Each row comes from the steps of one walk. Every step used is in the known rows, and no mark comes twice. Write the walk behind each row, first mark first.
Known rows
fafo -> funo -> tanun: [-2.767 -0.031  1.856  2.376  0.659  1.547  1.101 -1.063 -5.517 -0.699
  2.489  0.037 -1.385 -3.651 -4.209 -1.867  0.099  1.003  5.379 -0.317
 -3.721]
padup -> rugop: [ 0.031 -0.407 -3.514 -0.436  2.254  1.560 -3.180 -1.742  0.248 -1.288
  1.374  0.763 -2.529  2.035 -4.451  3.378 -1.408 -1.050  6.179 -0.386
 -3.275]
padup -> rugop -> makabu -> tanun -> nupite -> fafo -> funo: [ 4.223  0.754  0.344 -4.534 -2.952 -3.758 -3.008 -0.153 -0.020  0.964
 -1.825 -0.422  2.708 -0.092  3.555  2.591  1.932 -3.811 -4.645 -1.269
  5.156]
gomolet -> fafo -> padup -> rugop -> makabu -> tanun -> nupite: [ 4.721  2.962 -3.310 -5.580 -1.186 -1.918 -3.558 -2.864  0.214 -0.163
 -1.173 -1.510 -0.788 -0.158  3.104 -0.090  2.075 -4.290 -6.244  2.009
  3.896]
funo -> fafo -> gomolet: [-1.698  1.740  5.364  1.341  3.559  2.557  4.938 -4.949 -0.600  1.254
  1.804  4.555  2.633  1.123 -2.360 -2.882  3.523  5.091  4.582  0.710
 -7.421]
nupite -> fafo -> padup -> rugop -> makabu -> tanun -> funo: [-0.422  0.568 -5.621  1.750 -0.523 -1.251  1.972  1.457  2.676  0.659
 -3.963 -2.714  1.205  1.778  2.601  3.967 -1.315 -0.504 -3.558 -0.450
  0.748]
padup -> rugop -> makabu -> tanun: [ 4.495 -3.218 -2.150 -1.567  3.269 -3.177 -1.591 -4.829  2.349 -0.908
 -0.996 -1.105 -0.773 -0.878 -1.230  6.036  0.379 -5.065 -1.643  2.120
 -0.024]
nupite -> fafo: [-5.910  0.189 -1.832  3.527  0.269 -0.521  0.349 -0.335 -1.281  1.862
  3.603  0.991  3.452  2.825 -1.310  2.723 -1.511  5.121  3.005 -2.101
 -5.994]
padup -> rugop -> makabu: [ 1.396 -1.982 -3.824 -0.928  2.911  0.653 -3.482 -2.647  1.547  2.182
 -0.633 -0.525 -3.562 -0.308 -3.162  4.828 -0.867 -4.415  1.549  0.488
 -2.226]
padup -> rugop -> makabu -> tanun -> funo -> fafo: [ 3.321 -2.281  0.680  0.626  2.017 -4.770  2.853  3.574  1.781 -1.204
 -5.402  0.640  1.068 -0.641 -4.297  3.777  2.815 -1.566 -3.387  1.109
 -1.837]
tanun -> nupite -> fafo: [-6.511  2.627  0.281 -0.236 -3.949 -2.260 -2.437  2.218 -0.842  0.774
  2.731  3.657  2.669  2.642  0.308  0.491 -0.746  4.989  1.203 -2.440
 -2.961]
makabu -> rugop -> padup: [ 0.917 -4.635 -0.990  2.694  0.902 -1.987  0.521  2.071  1.993 -3.012
  2.427 -0.372 -2.442  3.843 -1.470 -1.535 -1.342  2.173  0.489  0.110
  1.865]
funo -> fafo: [-2.789 -0.321  3.589  2.478  2.678 -0.272  1.304 -0.872 -1.071  0.579
  2.073  4.069  1.877 -0.600 -5.992 -0.857  2.190  5.522  4.065  0.425
 -6.403]
rugop -> padup: [-5.039 -1.769 -0.679  4.149  0.873 -1.464  0.038  2.112 -1.787 -0.021
  2.898 -0.817 -2.640  0.676 -3.716  0.483 -1.827  3.225  2.246 -0.068
 -0.801]
nupite -> fafo -> funo: [-3.908  1.204 -0.769  4.094 -0.086  0.274  0.729 -0.364 -3.088  2.173
  3.903 -0.036  3.025  1.564 -1.868 -0.278  1.335  4.204  3.378 -3.187
 -3.759]
gomolet -> fafo -> padup -> rugop -> makabu -> tanun: [ 5.516  0.321 -5.328 -1.965  2.938 -0.136 -0.808 -5.117  0.366  0.572
  0.101 -3.820 -0.237  0.121  1.481  1.650  1.491 -3.755 -4.288  2.966
  0.782]
tanun -> makabu -> rugop: [ 1.214 -2.001  2.969  0.435  0.029  1.930  0.154  2.036  6.733 -3.980
  2.284  2.682 -1.580  3.125 -0.268 -3.499  0.797  1.306  2.788 -1.419
  0.188]
gomolet -> fafo -> funo -> tanun: [-1.022  1.708 -0.249  1.801  0.954  0.521  1.438  0.686 -7.811  0.970
  3.891 -2.359  0.143 -1.641 -3.564 -1.597  1.911  0.481  1.770 -0.503
 -4.872]
nupite -> fafo -> funo -> tanun: [-4.692  0.756  1.050  2.620 -0.906  1.189  1.996  0.804 -5.766  2.360
  2.232 -0.221  3.116 -1.459 -0.452  0.161 -1.780  3.173  4.458 -1.792
 -3.681]
gomolet -> fafo -> padup -> rugop: [ 1.218  3.073 -6.527 -0.978  2.247  4.605 -2.851 -2.483 -1.632  0.421
  2.347 -1.803 -2.318  3.017 -1.632 -0.555 -0.085 -0.012  3.216  0.051
 -2.667]
fafo -> padup -> rugop -> makabu -> tanun -> nupite: [ 3.661  0.962 -0.836 -5.083 -1.412 -0.997 -3.966 -4.544  2.594 -1.736
 -2.610  0.864 -2.412 -1.946  2.266  0.105  0.689 -3.830 -2.446  2.157
  5.254]

Write each row's walk
[ 2.044 -0.172 -0.470 -4.811 -2.261 -4.986 -2.952 -0.195  1.500  0.868
 -2.151  0.936  3.242  1.174  4.175  5.580 -1.028 -2.949 -4.739 -0.025
  3.086] => padup -> rugop -> makabu -> tanun -> nupite -> fafo
[ 1.759 -2.286 -3.900  1.358  1.066 -4.798  0.800  2.235  2.654 -2.762
 -3.484 -2.306 -2.496  0.643 -3.337  5.993  1.221 -4.155 -3.411  0.215
 -1.390] => padup -> rugop -> makabu -> tanun -> funo
[-0.532  1.543 -4.243 -0.293  1.718  5.515 -2.987 -4.202  1.089 -0.908
  0.733  0.343 -3.858  1.300 -2.486 -0.544 -1.685  0.291  6.512  0.269
 -1.309] => fafo -> padup -> rugop
[ 3.420 -1.020  4.079  0.004 -1.445  2.305  2.020  8.890 -2.000 -1.602
  0.514 -3.277 -1.768  0.693  2.309 -6.397 -0.224 -0.317 -1.594 -0.860
  5.870] => gomolet -> fafo -> funo -> tanun -> makabu -> rugop -> padup
[-1.184 -0.385  2.592  4.740  1.044 -2.895  5.887  0.466  1.682 -0.451
 -3.443  1.101  1.768 -2.993 -2.978 -2.497  4.399  3.487 -4.507  1.922
 -2.279] => rugop -> makabu -> tanun -> funo -> fafo -> padup
[-2.681  1.654  0.858 -0.871 -3.168 -3.061  0.189 -3.334  1.532  1.761
 -0.134  1.311  3.821 -0.854  5.456 -0.867  0.165  2.285 -5.657  0.945
  2.765] => rugop -> makabu -> tanun -> nupite -> fafo -> padup
[-0.046 -3.102  0.606  2.334  3.185 -5.033  1.493 -4.660  1.411 -0.238
  1.569 -0.571  0.919 -2.147 -1.948  3.403  2.150 -1.208 -3.384  2.121
 -2.545] => rugop -> makabu -> tanun
[-2.382 -1.977 -1.345  5.019  0.882 -6.697  3.884  2.081  1.996 -2.265
 -0.785 -1.537 -0.949 -0.568 -3.653  3.304  2.988 -0.282 -4.857  0.299
 -4.059] => rugop -> makabu -> tanun -> funo
[-2.051  2.274 -1.342 -5.713 -4.253  3.541 -3.986 -0.306 -1.509  4.375
 -4.755  1.381 -0.589 -2.098  5.720  1.225 -5.596 -2.437  0.192  0.398
  3.105] => funo -> tanun -> nupite -> fafo -> padup -> rugop -> makabu
[ 2.855  1.359 -7.127  1.146  0.927 -1.496  1.794  1.208  0.838 -0.969
 -2.433 -4.791 -1.884  1.324 -0.439  1.544  2.532 -3.242 -6.171  1.084
 -0.573] => gomolet -> fafo -> padup -> rugop -> makabu -> tanun -> funo
[ 2.952 -1.546  6.026 -0.508 -0.810  3.703  1.134  3.656  1.413 -3.611
  0.658  1.217 -1.672 -1.154 -0.167 -5.928  0.593 -0.379  3.900 -1.086
  2.281] => fafo -> funo -> tanun -> makabu -> rugop
[ 0.982 -0.116 -5.078 -0.964  2.241  4.650 -3.463 -5.211  2.005  2.570
 -1.307 -0.901 -4.577 -1.007 -0.982  0.773 -1.869 -3.069  2.447  1.047
  0.038] => fafo -> padup -> rugop -> makabu
[ 0.088 -1.792  5.317  0.924 -3.173  2.634  2.665  8.830 -0.392  0.085
 -1.090 -0.814  1.103  0.910  5.095 -4.555 -3.808  2.039  0.628 -2.147
  7.579] => nupite -> fafo -> funo -> tanun -> makabu -> rugop -> padup
[-5.404  0.181  5.040  0.598 -0.562  3.738  0.627  2.892 -0.046 -0.992
  0.269  1.849 -1.568 -2.910 -1.477 -0.552 -3.014  1.446  5.595  0.048
 -2.222] => funo -> tanun -> makabu
[-1.246  2.767 -3.278 -4.341 -3.595  2.832 -5.160 -1.014  1.354  4.265
 -2.277  1.525 -0.820  1.138  4.076  0.711 -2.535 -1.268 -0.584 -0.969
  2.969] => tanun -> nupite -> fafo -> padup -> rugop -> makabu
[-0.428 -3.460  5.269  0.307 -1.484  1.895  1.684  7.170  2.125 -3.172
 -1.237  0.400 -2.905  0.201  1.980 -3.177 -4.702  0.733  1.789  0.643
  5.168] => funo -> tanun -> makabu -> rugop -> padup
[ 5.139  0.806  3.842 -5.824 -0.622 -0.597 -1.846 -3.244  2.278 -0.113
 -4.522  3.949  1.029 -2.867  1.341 -1.797  2.288 -1.365 -2.587  2.737
  4.761] => funo -> fafo -> padup -> rugop -> makabu -> tanun -> nupite
[-1.595  4.039  1.823 -1.652 -3.289 -1.167 -1.125  2.963 -7.799 -0.586
  3.011 -0.253 -0.720 -2.006 -1.638 -3.724  2.475  0.316  0.056 -1.083
 -2.118] => gomolet -> fafo -> funo -> tanun -> nupite
[-0.136  0.800  2.451 -0.764 -3.253 -5.917  0.046 -0.567 -0.785  1.231
  0.750  0.601  4.857 -1.494  2.914  0.195  3.497  0.039 -6.381 -1.125
  2.602] => rugop -> makabu -> tanun -> nupite -> fafo -> funo
[-5.136  1.981  5.173  1.630 -2.238  4.419  1.909  4.628 -2.554  2.058
  0.501  0.217  2.839 -2.188  1.917 -2.235 -1.890  3.023  4.313 -2.575
 -0.216] => nupite -> fafo -> funo -> tanun -> makabu
[ 1.949 -2.601  6.287  0.502 -1.782  3.177  1.950  7.215  0.182 -3.053
 -0.803 -0.836 -3.334 -0.986  1.475 -6.626 -2.257  0.040  1.557 -0.937
  7.227] => fafo -> funo -> tanun -> makabu -> rugop -> padup
[ 2.235 -0.584 -3.722 -0.515  1.476  0.615 -0.759 -5.199  2.326  2.431
 -1.876 -1.776  2.896  0.452  4.187  3.943 -2.141 -1.248 -2.024  1.827
  2.595] => nupite -> fafo -> padup -> rugop -> makabu -> tanun
[ 3.865 -1.351 -3.002 -1.191  3.007  0.948 -1.174 -7.164  2.662 -0.411
 -1.576 -1.534 -1.624 -1.489  0.468  2.163 -0.102 -3.416 -1.159  2.693
  2.487] => fafo -> padup -> rugop -> makabu -> tanun
[-5.327  2.543 -0.564  2.206  1.485  2.393  3.665 -4.161 -0.173  2.333
  3.641  1.562  3.730  4.531  2.309  0.468 -0.452  4.958  3.378 -1.459
 -7.192] => nupite -> fafo -> gomolet
[ 4.286  0.305  3.610 -1.183 -0.639  2.790  1.646  4.946 -0.962 -2.361
  1.939 -1.018 -0.176  0.923  0.876 -6.003  1.658 -0.688  0.196 -1.541
  1.146] => gomolet -> fafo -> funo -> tanun -> makabu -> rugop
